Each row was made from one small tree. Brackets hold a mark, then the marks that hang from it, in alphabetical order. Every link used is in the known rows. Write each row's tree.
Known rows
(zigo (vope (zotanu delosim mizu zamipug))): [-29   3   6   0  17   9  -2  17   2  -1   8  -1  -9  10   5   1   9   5
 -13   4]
(banu (zotanu delosim)): [-22   4  11   2  10  10  -4  11  -5  -1  -5  -2 -12   1   8   6   7   6
  -5   0]
(vope zigo (zotanu bonu delosim vogos zamipug)): [-25   3   1  -2  19 -10   0  25  -2   3   5  -5 -13   7  11 -21  11  11
   4   2]
(zigo (vope (zotanu delosim mizu vogos zamipug))): [-35   6   2  -1  23  -8   1  29  -1  -2   8  -1  -9  15  10  -7  15   6
 -13   3]
(zigo (vope (zotanu bonu delosim vogos))): [ -9   1   1  -4  -1 -14   5  16   0   4   6  -3 -10   4   6 -15   5   8
  12   1]
(delosim (zotanu vogos vope zamipug)): [-20   4   4   3  27 -22   2  19  -8  -1  -3  -1 -13  14  12  -7  12   9
 -14 -10]
(banu (zotanu zamipug)): [-22   5   7   3  17  -1  -6  12  -3  -3  -4  -2 -11   6   8   1  15   5
 -11   2]
(delosim zotanu): [-7  1  6  2  8  5 -5  0 -2  0 -2  0 -6  5  5  3 10  4 -4 -3]
(vope zigo (zotanu delosim vogos zamipug)): [-31   3   3  -2  18   4  -3  20  -3   0   4  -3  -7  11   8 -17  11   6
  -6   2]
(zigo (vope (zotanu vogos))): [ -2  -1  -2  -5  -6 -14   7   5   2   1   6   1   1   9   1 -14   9   1
   5   0]
(vope zigo (zotanu bonu delosim mizu zamipug)): [-27   2   1  -1  23  -5   0  25   2   3   8  -3 -12   5  10 -10  10  10
  -7   4]
(delosim (zotanu vope zamipug)): [-14   0   9   4  19  -4   1   9  -6  -1  -4  -1 -11   8   7   0   7   8
 -15  -9]
(bonu zotanu): [ 0  3 -8 -1 11 -6  2 -6  0 -1  3 -3  7 -4  8 -1 -1  4 -2  5]
(vope (zotanu vogos)): [ -6   0  -4  -1   6  -7   5  -4   2   0   7   0   3   8   8 -14   2   4
   2  -1]
(delosim (zotanu bonu mizu vogos vope zamipug)): [-23   6  -2   4  39 -47   8  34  -6   1   2  -2 -20  14  20  -7  17  15
 -14 -10]
(bonu (zotanu delosim vogos vope)): [-13   6  -7  -2  24 -23  12  13  -7   0   1  -4   0   0  15  -8  -7  10
  -8  -4]
(bonu (zotanu delosim (vope zigo) zamipug)): [-20   4  -1  -2  23  -9   6  19  -7   0  -1  -4  -4  -2   7  -5   0   9
 -16   0]
(delosim (zotanu mizu)): [-15   3   3   2  20  -5  -3  10   0  -2   2   2  -8   9  10   8  14   4
 -13  -3]
(zigo vope): [  4  -1   2  -4 -13  -7   2   7  -1   1   0   1  -3   0  -7   1   7  -3
   3   2]
(banu zotanu): [-9  2  6  1  3 -4 -1  6 -1 -1 -3  0 -7  2  5  2 10  3 -4  0]

Which tree is each row?
[-33   7  -2   2  37 -16   1  25   1   0   9  -4 -12  11  20 -12   7  13
  -6   1]  (vope (zotanu bonu delosim mizu vogos zamipug))
[ -7   3   0   1  16 -23  -1  15  -4   2   0  -2 -14   7  14  -9  15  10
   7  -4]  (delosim (zotanu bonu vogos))
[ -2  -3  -1  -2   5 -31  10  23  -4   5  -1  -2 -13  -1   0 -12   5   6
  -2  -5]  (zotanu bonu (vope zigo) zamipug)
[-15   2   5   3  18 -12   5  20  -6   3  -2  -4 -16  -2   7  -4  -6  11
  -4  -6]  (zotanu bonu delosim vope zamipug)
[-18   4   2   4  26 -41  11  30  -3   1   0  -2 -19   5  14   0  12  12
 -15  -6]  (banu (zotanu bonu mizu vope zamipug))
[-13   5  -5   1  21 -28   0  21  -4   0   1  -4 -11   6  11 -14  10   8
   3   0]  (zotanu bonu vogos zamipug)
[-16   4  -6  -4  22 -23  14  23  -3   1   4  -1  -2  -2  10   1   0   7
 -18  -2]  (bonu (zotanu delosim mizu (vope zigo)))
[ -2   3 -12   0  23 -32  16   7   0   0   6  -1   5  -1  12   3  -5   6
 -16  -3]  (bonu (zotanu mizu vope))
[-28   8  -3   2  38 -39   9  41  -7   1   2  -3 -19   8  17  -7   3  13
 -12  -7]  (zotanu bonu delosim mizu vogos vope zamipug)
[-28  12 -13   0  44 -30   2  22  -2  -4   6  -3   1  10  21  -5  13   8
 -18   5]  (bonu (zotanu mizu vogos zamipug))
[-40   6   0  -2  30  -8   0  31  -1  -1   8  -1  -9  15  13 -13  15   7
 -15   2]  (vope zigo (zotanu delosim mizu vogos zamipug))
[-12   4  -5   1  22 -60  18  34  -4   2   1   0 -16   6  18  -6  13  11
  -8  -9]  (banu (zotanu bonu mizu vogos vope))
[-7 -2  5 -3 -1 -6  9 17 -6  3 -3  0 -8 -3 -3 -3 -4  2 -6 -6]  (zotanu delosim (vope zigo))
[ -6  -3   0  -2   5  -8   1   9   3   4   6  -3  -7   3   3 -17   9   7
   4   3]  (vope zigo (zotanu bonu zamipug))
[-12   0  -5  -3  13 -24   3  19   1   4   6  -3  -7   9   8 -25  14   9
   5   2]  (vope zigo (zotanu bonu vogos zamipug))
[-28   5   0   0  32 -38   6  39  -7   0   0   1 -16  17  13  -7  24   8
 -23  -9]  (delosim (zotanu mizu vogos (vope zigo) zamipug))
[-34  11  -4   2  43  -1  -4  18  -2  -4   5  -4  -3   3  17   5   4   9
 -20   7]  (bonu (zotanu delosim mizu zamipug))
[ -4   2  -2   0  11 -48  15  23  -5   3  -2  -2 -15   3  13 -11   8  12
   1 -10]  (banu (zotanu bonu vogos vope))
